Each row was made from one small tree. Brackets hold a mark, then the marks that hang from it, in the order of their numbers. Every link used is in the known rows. Write each row's tree.
In the rows, 128 means zero.
Known rows
{k_153 k_37 k_209 k_889 k_960}: | 106 |  94 |  97 | 134 | 152 | 136 | 136 | 155 | 135 | 128 | 166 | 106 | 129 |  95 | 110 | 138 | 118 | 131 | 132 | 135 | 134 | 121 | 121 | 125 | 137 | 111 | 165 |  85 |
{k_324 {k_37 {k_960 k_153}}}: | 167 | 130 |  86 | 116 | 143 | 100 | 109 | 107 | 114 | 138 | 126 | 146 | 102 | 179 | 138 | 116 | 136 | 128 | 128 | 113 | 114 | 124 | 132 | 120 | 120 | 141 | 111 | 140 |
{k_153 {k_37 k_324} k_209 k_889 k_960}: |  93 | 103 | 120 | 123 | 141 | 143 | 143 | 146 | 141 | 118 | 142 | 131 | 135 |  75 | 119 | 112 | 132 | 126 | 146 | 138 | 126 | 130 | 124 | 123 | 128 | 112 | 132 |  96 |
{k_324 {k_37 k_889 {k_960 {k_153 k_209}}}}: | 138 | 139 |  58 | 126 | 136 | 112 | 134 | 123 | 120 | 115 | 108 | 127 |  82 | 141 | 146 |  80 | 136 | 136 | 131 | 123 | 110 | 119 | 137 | 132 | 123 | 144 | 130 | 106 |
{k_153 {k_209 k_37 k_960} k_889}: | 123 | 111 | 104 | 135 | 156 | 131 | 114 | 128 | 135 | 188 |  99 | 116 | 137 | 162 | 124 | 203 | 114 | 102 | 134 | 140 | 124 | 120 | 120 | 118 | 124 | 115 | 170 |  97 |
{k_153 {k_37 k_324 k_960} k_209 k_889}: |  94 | 119 |  93 | 133 | 149 | 142 | 156 | 144 | 124 | 100 | 148 | 149 | 121 |  81 | 126 | 110 | 130 | 118 | 161 | 140 | 123 | 125 | 122 | 126 | 135 | 137 | 130 | 106 |
{k_889 {k_960 {k_153 {k_37 k_324} k_209}}}: | 103 | 118 | 138 | 115 | 137 | 141 | 145 | 124 | 128 | 155 |  59 |  97 | 131 |  85 | 117 | 122 | 144 | 139 | 142 | 123 | 130 | 131 | 137 | 140 |  92 | 121 |  72 | 136 |
{k_153 {k_37 {k_960 k_324}} k_209 k_889}: | 112 | 123 |  80 | 129 | 139 | 147 | 154 | 153 | 129 | 104 | 158 | 103 | 128 |  93 | 114 | 151 | 129 | 123 | 134 | 135 | 134 | 128 | 120 | 137 | 150 | 123 | 145 |  95 |
{k_209 {k_37 k_324 k_889 {k_960 k_153}}}: | 128 | 158 | 129 | 126 | 102 | 120 | 116 | 131 | 114 | 107 |  87 | 207 |  90 | 144 | 161 |  69 | 137 | 114 | 135 | 131 | 102 | 121 | 136 | 114 | 115 | 129 | 111 | 151 |
{k_960 {k_153 k_889} k_324}: | 136 | 112 | 179 | 119 | 113 | 108 | 106 | 131 | 138 | 136 | 121 | 117 | 156 | 120 | 118 | 122 | 136 | 106 | 109 | 128 | 131 | 139 | 138 | 129 | 136 | 134 | 119 | 109 |
{k_153 {k_37 k_960} k_209}: | 137 | 119 |  62 | 140 | 164 | 134 | 146 | 126 | 113 | 133 | 162 | 103 | 113 | 136 | 118 | 151 | 121 | 134 | 146 | 129 | 135 | 116 | 122 | 133 | 125 | 139 | 138 | 127 |
{k_209 {k_37 k_324 k_889} {k_960 k_153}}: | 124 | 144 | 156 | 128 | 113 | 126 | 102 | 122 | 130 | 157 |  34 | 186 | 121 | 187 | 162 | 103 | 138 | 103 | 126 | 136 | 116 | 128 | 134 | 113 | 106 | 123 | 117 | 151 |
{k_37 k_324 {k_889 {k_960 {k_153 k_209}}}}: | 104 | 134 | 174 | 133 | 102 | 134 | 146 | 109 | 135 | 103 |  73 | 121 | 124 |  69 | 125 |  92 | 141 | 134 | 136 | 132 | 127 | 129 | 149 | 146 |  95 | 148 |  89 | 133 |
{k_324 {k_37 {k_960 {k_153 k_889}}}}: | 140 | 122 |  92 | 120 | 140 | 104 | 113 | 135 | 120 | 114 | 145 | 159 | 103 | 144 | 138 |  96 | 129 | 117 | 130 | 120 | 112 | 125 | 128 | 113 | 141 | 136 | 138 | 110 |
{k_889 {k_960 {k_153 k_209}}}: | 138 | 112 | 146 | 128 | 131 | 122 | 128 | 100 | 129 | 156 |  89 |  70 | 133 | 102 |  99 | 170 | 132 | 135 | 126 | 120 | 135 | 122 | 145 | 146 |  89 | 138 |  99 | 128 |
{k_960 {k_153 k_37 k_889} k_324}: | 115 | 111 | 151 | 117 | 130 | 121 | 115 | 163 | 134 | 147 | 117 | 113 | 148 | 125 | 124 | 101 | 134 | 115 | 110 | 127 | 133 | 140 | 128 | 122 | 149 | 116 | 127 | 106 |
{k_324 {k_37 k_889 k_960}}: | 150 | 145 |  89 | 143 | 133 | 112 | 129 | 119 | 117 |  90 | 195 | 169 |  98 | 170 | 153 |  80 | 116 | 141 | 130 | 124 | 121 | 122 | 121 | 119 | 155 | 156 | 160 | 136 |
{k_37 k_324 {k_960 {k_153 k_209}}}: | 142 | 128 | 115 | 121 | 126 | 121 | 134 |  90 | 122 | 123 |  81 | 132 | 114 | 113 | 121 | 131 | 155 | 113 | 147 | 131 | 118 | 128 | 147 | 140 |  86 | 151 |  74 | 137 |
{k_324 {k_37 k_889 {k_960 k_153}}}: | 149 | 144 |  89 | 131 | 127 | 105 | 119 | 126 | 116 |  98 | 133 | 170 |  86 | 166 | 157 |  61 | 132 | 134 | 124 | 120 | 114 | 121 | 133 | 120 | 136 | 149 | 137 | 133 |
{k_209 {k_37 k_889} {k_960 k_153 k_324}}: | 141 | 147 | 140 | 124 | 102 | 128 |  99 | 133 | 134 | 160 |  44 | 141 | 128 | 200 | 149 | 147 | 139 | 108 | 102 | 133 | 127 | 132 | 133 | 123 | 122 | 107 | 131 | 141 |
{k_153 {k_209 k_37} k_960}: | 156 | 119 |  97 | 118 | 141 | 124 | 109 | 116 | 127 | 179 | 126 | 100 | 122 | 139 | 113 | 189 | 121 | 131 | 125 | 125 | 118 | 119 | 126 | 123 | 109 | 100 | 140 | 116 |

Write each row's tree
| 141 | 126 | 129 | 113 | 146 | 118 | 113 | 102 | 128 | 200 | 100 | 118 | 143 | 135 | 127 | 148 | 128 | 120 | 142 | 127 | 107 | 132 | 127 | 120 | 108 | 125 | 102 | 124 |
{k_153 {k_209 {k_37 k_324}}}
| 113 | 139 | 202 | 148 | 101 | 133 | 140 | 106 | 132 |  79 | 160 | 158 | 140 |  98 | 134 |  92 | 120 | 140 | 135 | 131 | 137 | 132 | 132 | 135 | 125 | 159 | 120 | 160 |
{k_37 k_324 {k_889 k_960}}
| 122 | 112 | 110 | 118 | 143 | 139 | 139 | 119 | 136 | 140 | 125 | 117 | 135 | 109 | 121 | 129 | 139 | 136 | 143 | 130 | 128 | 131 | 127 | 129 | 111 | 115 | 108 | 123 |
{k_153 {k_37 k_324} k_209 k_960}
| 158 | 136 | 141 | 109 | 125 | 122 | 125 | 103 | 132 | 138 | 158 |  89 | 152 | 141 | 120 | 165 | 126 | 152 | 113 | 110 | 135 | 144 | 122 | 136 | 140 | 123 | 107 | 146 |
{k_889 {k_960 {k_324 k_37}}}
| 108 |  98 | 132 | 139 | 152 | 129 | 113 | 151 | 131 | 153 |  96 | 142 | 135 | 176 | 132 | 129 | 127 | 104 | 126 | 136 | 142 | 125 | 125 | 115 | 130 | 123 | 154 | 119 |
{k_209 {k_960 {k_153 k_37 k_889}}}
| 151 | 129 | 184 | 118 | 100 | 125 | 118 | 103 | 132 | 128 | 102 |  91 | 152 | 120 | 106 | 170 | 140 | 133 | 108 | 117 | 143 | 137 | 142 | 146 | 106 | 128 |  87 | 156 |
{k_889 {k_960 k_153 k_324}}
| 169 | 150 | 107 | 118 | 120 | 126 | 113 | 117 | 115 | 138 | 147 | 137 | 126 | 165 | 128 | 186 | 127 | 120 | 121 | 123 | 121 | 127 | 122 | 124 | 133 | 115 | 126 | 151 |
{k_209 {k_37 {k_960 k_324}}}
| 126 | 144 | 158 | 145 | 116 | 127 | 121 | 133 | 120 | 127 | 156 | 147 | 121 | 134 | 135 | 133 | 100 | 142 | 120 | 124 | 128 | 116 | 120 | 123 | 136 | 125 | 160 | 146 |
{k_209 {k_37 {k_889 k_960}}}
| 112 | 151 | 181 | 124 |  97 | 127 | 118 | 131 | 123 | 127 |  69 | 169 | 114 | 114 | 148 |  86 | 129 | 130 | 125 | 125 | 112 | 126 | 136 | 121 | 109 | 119 | 102 | 154 |
{k_209 {k_37 k_324 {k_889 {k_960 k_153}}}}
| 144 | 119 | 126 | 106 | 118 | 118 | 114 | 136 | 145 | 114 | 175 | 121 | 144 | 126 | 124 | 135 | 130 | 131 | 109 | 122 | 123 | 144 | 120 | 119 | 158 | 106 | 145 | 104 |
{k_153 k_889 {k_960 {k_324 k_37}}}
| 131 | 144 | 187 | 144 |  90 | 135 | 138 | 117 | 136 |  80 | 168 | 113 | 148 | 108 | 120 | 137 | 121 | 144 | 111 | 128 | 148 | 135 | 131 | 145 | 140 | 145 | 134 | 152 |
{k_37 {k_889 {k_960 k_324}}}
| 143 | 119 | 140 | 112 | 133 | 117 | 111 | 136 | 128 | 167 | 103 |  95 | 148 | 163 | 125 | 119 | 140 | 125 | 108 | 119 | 138 | 139 | 131 | 128 | 130 | 119 | 101 | 135 |
{k_960 {k_153 k_37} k_324}
| 163 | 137 | 136 | 121 | 129 | 130 | 100 | 106 | 133 | 185 |  96 | 115 | 156 | 211 | 129 | 217 | 128 | 111 | 113 | 129 | 134 | 135 | 120 | 122 | 123 | 107 | 133 | 153 |
{k_209 k_37 {k_960 k_324}}
| 159 | 146 |  77 | 114 | 129 | 133 | 127 | 114 | 120 | 153 | 120 |  98 | 123 | 136 | 118 | 203 | 133 | 122 | 127 | 125 | 118 | 124 | 127 | 134 | 118 | 113 | 119 | 126 |
{k_153 {k_209 {k_37 {k_960 k_324}}}}
| 134 | 139 | 141 | 140 | 128 | 120 | 131 | 120 | 127 | 109 | 180 | 128 | 122 | 140 | 137 |  95 | 108 | 156 | 121 | 118 | 130 | 128 | 121 | 128 | 149 | 145 | 151 | 139 |
{k_324 {k_37 {k_889 k_960}}}
| 150 | 142 | 135 | 122 | 121 | 109 | 118 | 120 | 137 | 129 | 171 | 122 | 140 | 166 | 146 |  83 | 124 | 141 | 107 | 121 | 126 | 143 | 122 | 124 | 166 | 140 | 138 | 125 |
{k_960 {k_324 {k_37 k_889}}}
| 113 | 130 | 104 | 143 | 135 | 151 | 146 | 137 | 141 | 137 | 100 |  90 | 141 | 161 | 134 | 148 | 132 | 127 | 120 | 142 | 151 | 133 | 123 | 141 | 137 | 127 | 150 | 121 |
{k_153 {k_37 k_889} {k_209 {k_960 k_324}}}
|  85 | 115 | 177 | 133 | 134 | 142 | 144 | 145 | 131 | 104 | 163 | 152 | 149 |  79 | 124 | 104 | 116 | 133 | 144 | 130 | 137 | 133 | 117 | 123 | 143 | 129 | 128 | 134 |
{k_153 {k_37 k_324} {k_889 k_960}}
| 137 | 148 |  76 | 144 | 132 | 128 | 133 | 130 | 115 | 122 | 143 | 140 |  91 | 139 | 136 | 134 | 114 | 129 | 137 | 133 | 114 | 107 | 125 | 125 | 128 | 134 | 162 | 119 |
{k_153 {k_209 {k_37 k_889 k_960}}}
| 122 | 122 | 125 | 111 | 127 | 144 | 142 | 134 | 130 | 155 |  67 |  48 | 140 | 100 | 105 | 165 | 145 | 142 | 117 | 120 | 142 | 134 | 136 | 151 | 107 | 110 |  87 | 125 |
{k_889 {k_960 {k_153 k_37 k_209} k_324}}
| 116 | 125 | 150 | 145 | 114 | 126 | 139 | 120 | 130 | 115 |  94 |  97 | 117 |  91 | 115 | 121 | 127 | 138 | 124 | 128 | 135 | 119 | 145 | 148 | 103 | 148 | 123 | 122 |
{k_37 {k_889 {k_960 {k_153 k_209}}}}
| 100 | 107 | 153 | 127 | 130 | 135 | 129 | 150 | 136 | 105 | 167 | 173 | 141 | 101 | 131 |  94 | 127 | 123 | 138 | 134 | 129 | 134 | 119 | 112 | 143 | 114 | 140 | 120 |
{k_153 {k_37 k_324} k_889 k_960}
| 112 | 105 | 153 | 144 | 136 | 133 | 141 | 119 | 135 | 120 | 164 |  88 | 145 |  69 |  96 | 174 | 111 | 131 | 136 | 132 | 138 | 122 | 129 | 142 | 124 | 143 | 147 | 104 |
{k_153 k_209 {k_889 k_960}}
|  94 | 114 | 132 | 127 | 132 | 154 | 156 | 155 | 137 | 124 | 141 |  66 | 151 |  63 | 102 | 167 | 122 | 139 | 127 | 130 | 145 | 133 | 121 | 144 | 146 | 112 | 136 | 100 |
{k_153 k_37 k_209 {k_889 {k_960 k_324}}}
| 148 | 136 | 102 | 127 | 132 | 135 | 137 | 130 | 117 | 111 | 176 | 124 | 131 | 152 | 126 | 150 | 131 | 132 | 126 | 125 | 142 | 130 | 120 | 132 | 145 | 129 | 125 | 151 |
{k_153 {k_37 {k_960 k_324}}}
| 118 | 112 | 136 | 123 | 122 | 137 | 128 | 160 | 139 | 105 | 176 | 127 | 146 | 111 | 116 | 136 | 127 | 128 | 113 | 131 | 141 | 136 | 118 | 122 | 157 | 100 | 154 | 110 |
{k_153 k_37 k_889 {k_960 k_324}}
| 144 | 143 |  89 | 116 | 137 | 130 | 130 | 102 | 117 | 151 | 112 | 142 | 113 | 128 | 128 | 159 | 132 | 118 | 151 | 129 | 105 | 123 | 128 | 125 | 105 | 127 | 104 | 136 |
{k_153 {k_209 {k_37 k_324 k_960}}}
| 133 | 147 | 151 | 150 | 107 | 124 | 139 | 105 | 122 |  58 | 178 | 197 | 117 | 129 | 148 |  78 | 129 | 122 | 146 | 138 | 127 | 126 | 132 | 128 | 131 | 169 | 129 | 160 |
{k_37 k_324 k_889 k_960}
| 125 | 156 |  96 | 133 | 121 | 134 | 140 | 120 | 120 | 114 | 118 | 164 |  97 | 117 | 148 | 109 | 128 | 123 | 150 | 137 | 104 | 119 | 128 | 125 | 119 | 134 | 129 | 129 |
{k_153 {k_209 {k_37 k_324 k_889 k_960}}}
| 111 | 141 | 158 | 141 | 110 | 147 | 148 | 150 | 131 |  92 | 163 | 111 | 141 | 113 | 128 | 115 | 118 | 152 | 112 | 126 | 151 | 131 | 121 | 139 | 153 | 127 | 140 | 147 |
{k_153 {k_37 {k_889 {k_960 k_324}}}}
| 102 | 126 | 116 | 135 | 126 | 144 | 149 | 138 | 137 | 103 | 136 | 137 | 119 |  97 | 137 |  78 | 133 | 141 | 140 | 138 | 128 | 129 | 128 | 130 | 126 | 122 | 132 | 118 |
{k_153 {k_37 k_324 k_889} k_209 k_960}
| 126 | 114 | 147 | 130 | 141 | 126 | 123 | 133 | 119 | 150 | 113 | 109 | 130 | 134 | 116 | 129 | 124 | 141 | 122 | 116 | 144 | 121 | 130 | 131 | 113 | 124 | 111 | 150 |
{k_889 {k_960 {k_153 k_37}}}
| 129 | 112 | 138 | 128 | 138 | 117 |  90 | 137 | 129 | 181 |  68 | 153 | 130 | 187 | 136 | 164 | 124 |  93 | 121 | 134 | 121 | 121 | 126 | 108 | 120 | 109 | 153 | 118 |
{k_209 k_37 {k_960 {k_153 k_889}}}
|  93 | 138 | 173 | 146 | 118 | 145 | 151 | 139 | 128 |  91 | 157 | 161 | 132 | 103 | 142 |  70 | 118 | 149 | 137 | 130 | 139 | 129 | 122 | 130 | 139 | 140 | 128 | 158 |
{k_153 {k_37 k_324 {k_889 k_960}}}
| 141 | 119 | 138 |  99 | 127 | 101 | 103 | 138 | 138 | 155 | 115 | 113 | 143 | 140 | 134 | 100 | 136 | 118 | 107 | 117 | 117 | 147 | 129 | 117 | 152 | 121 | 117 |  99 |
{k_960 {k_153 k_889} {k_324 k_37}}
| 115 | 116 | 102 | 146 | 152 | 128 | 137 | 154 | 115 |  98 | 205 | 159 | 118 | 130 | 128 | 114 | 110 | 122 | 141 | 133 | 135 | 117 | 114 | 117 | 158 | 137 | 171 | 121 |
{k_153 {k_37 k_960} k_889}
